Each row comes from the steps of one path. Every step used is in the known rows, and no mark comes twice. Write the path behind each row, first mark first.
Known rows
L-T-E-P-J: [  7 -27  10  -2 -15 -15   5 -11   1   4 -16  15 -29   9   8 -19   3  12
   6 -11  32   8 -26   9]
E-P-V: [ 13  27   5  20  -3 -31 -13   3  -1  22  10  19  -1 -11   1  -8  21  19
   0 -26 -19   3  -5  11]
S-C: [-23  29   5   4   7  -6  -8  -3  -5   7   9  -2   1 -16   0   0   4  -2
  -5   4  -5  -3   8   3]
P-L-T: [ -7 -11  14   5 -21  -7 -22  -8  12 -13   9  -8   6 -16  -1 -17 -19 -23
  -4   4  -4 -16  -6  11]
C-P-J-T: [ 17  -5  -8  -6  19   5  25  18   4  -1  -8  16  -2   9 -14   6 -10  12
 -10  -6  11   1   1 -11]
L-T-E-P-C: [ -3 -20  15   4 -20 -14 -18 -30  -5 -10   3  14 -31  16  20 -30  -3  -4
  22  21  20  -3 -25   3]
V-P-J: [  5  -3  -3 -20  11  10  20  28  10  14 -13   0  -6 -17 -11  14  18  20
 -23 -18   7  -3   9  -2]
J-T-L-P-E: [  1 -24   2  -2   8  18   9  -1  -5 -11  -3 -23  17  14  -7   4 -15 -23
  -2  14  10  -3  10  -3]
S-C-P-J-T: [ -2  17  -9  -4  23   7  24   5  -7  -2  -5  18  -4  12 -14   4 -24   2
 -18  -2  17  13   4 -19]
C-S: [ -9  18  -5  -7   7   4 -19  -4  12  -2  -4  -7  18 -13  12  15  22   4
   8 -12 -30  -1  10   7]
T-L: [ -7   4   8   1 -16  -2 -10   8  10  -2  14 -10  13 -16   0   0   0  -5
 -11  -7 -24  -3   7  18]
S-C-P: [-12  34  -8   3  -6  -1  -7  -4 -12  -1  10  10  -7  -5 -12   3  -1   2
   5  10 -10  -5  -4 -11]
J-T: [  4  -5   7  -1  23  -2   5  10  10   0   4  -1   8 -11   4   8   5  -1
   0   2   1  -7  18   9]
E-P: [  5  11  -1   6   7 -15  -4   7   1  10   0  14  -9  -5  11 -11  18  15
   5  -9 -14 -10  -3   5]
P-E: [-12 -14   7   4   4 -15   5  -3   0  -2  -3  -6   3  -1   0 -13  22   6
   2  16 -11 -18  -1   9]
S-C-P-V: [ -3  50  -1  16 -16 -15 -15  -5 -14  10  19  17  -1 -12 -21   5   2   7
   0  -8 -13   8  -5  -4]
S-C-P-L-T: [-14  15   2   7 -32   1 -22 -21  -5 -19  11   6  -6  -3 -13 -16 -39 -30
  -2  16   0  -7 -16 -12]
E-P-L: [  0   3  -5  15  -6 -20  -2   1   1   4  -1   7  -1   1  13 -23  -5  -2
  -7  -6 -23  -4  -9   5]
C-P-L: [  1   5  -9   8 -25  -7  -3   5   1  -6   6   3   2  -2  -8  -7  -9  -4
   1  10 -25 -13 -11  -3]
L-P-J: [  3   6  -3 -10  11  14   5  17  -5  14  -3  -9   2  -9 -12  10  12   6
  -6 -15  17  -8   3 -12]
V-P: [  3   2   0 -17   4   8   2  19   8   9  -1  -6  -5 -26  -6  21  27  12
  -1  -2  -8 -13  11   3]

Write each row's path
[ 12 -22   1   6  11 -13  18  -7  -3   7 -12  10 -16  12  19  -1  10  13
  21   6  16  12  -4  14]
J-T-E-P
[ 12 -27  -1 -10  16  15  28   5  -9  11 -15 -13  -6   8  -3  19   3   5
  11   1  49  16   3  -3]
L-P-J-T-E
[ -5 -10   1  -3   6   6   0  -2 -13   1  -6 -18   3   2  -9   0  22  -3
  14  17   6 -21   0  -7]
L-P-E
[  9  -4   2  -6   6  24  -2  11   2  -5  10 -21  19  -5  -6  21 -16 -19
  -1  -3   8   0  18  -1]
J-T-L-P
[ -1  -9  -5   3  -9 -10   6  -2  -6  -7  -4   6  -6   9 -13 -11  17   9
  12  25 -17 -20 -14  -5]
C-P-E
[ -5   5  -7 -11  11  38 -22 -14   4 -25   5 -21  28  16  13  17 -31 -31
   2   3  -7  11  18 -18]
J-T-L-P-C-S
[  1   3  -1  -8  -8  19   2  16  -1   5   2 -16  11  -5 -12   6 -10  -6
 -20 -21   7   2   3  -4]
T-L-P-J
[  2  -9   8   0   5   3   2   8  14  -8  11  -9  18  -8   2   7 -16 -12
 -13  -4 -10   4  16  16]
J-T-L
[ 14  -8  -3   0  36  -9  25  16   6  10 -16  19  -6  13   7 -10  -5  14
 -19 -22  13   8   4  -3]
E-P-J-T
[ -9 -33  16   8 -39 -10 -12 -23   5 -10   2 -13  -7  -9   5 -13 -10 -19
  13  18  14   1 -17  21]
P-L-T-E
[ 11   5   7  22 -19 -35  -4 -11  -7  24   3  14 -13  -2   7  -5  29  24
  17 -12  -1  20 -15  20]
T-E-P-V
[ 14 -26  -7  -6   2   0  36   4  -3   1 -14  11 -15  17  -6   8  -2  18
   7   7  27  15 -11   1]
C-P-J-T-E
[ -8 -14   4  -1 -13  12  -4  -2  -8  -7   2 -25  13   5  -9  -3   2 -15
   1  12  -6 -10  -1  -1]
T-L-P-E
[ 17  10   8   7  -3   9 -11   6  -1   7  20 -13  25 -10 -16  24 -15 -16
  -6 -19   4  12  16   6]
J-T-L-P-V
[-17  28 -11  10 -21  -3  -4 -10 -10  -6  10   5   0   0  -8  -9 -25 -14
  -7  15 -18   0  -9 -13]
S-C-P-L
[ -1  -5   3  -4   7  26  -9  -1  -4 -17  18 -17  14  10   2   4 -32 -30
  -4  13  10  -2  15 -12]
J-T-L-P-C
[ 14 -16  -2 -22  34  16  31  29  14   8 -16   0  -1  -8  -8  21   2  13
 -23 -15  19   4  21  -5]
V-P-J-T
[-11  22 -10  -2  11  -2 -24 -18   3  -9  -4  13   1  16  28 -14   4   4
   7  -2 -30   2  -2 -12]
E-P-C-S
[-12   2  -8   1  -7  -4 -14 -31  -2  -7 -12   8 -12  24  35 -10  12  10
  25  10 -12  17 -13  -2]
T-E-P-C-S
[  5 -15  -3   2  -2 -19  23   0  -5  17 -20  13 -23  13  12 -14  17  28
   2 -12  18  19 -17   9]
T-E-P-J
[-12  14 -10 -23   9  24 -18  -4  11  -9  -5  -6   4  -6  12  19  13   2
   3   4 -22  -3  13 -15]
V-P-C-S
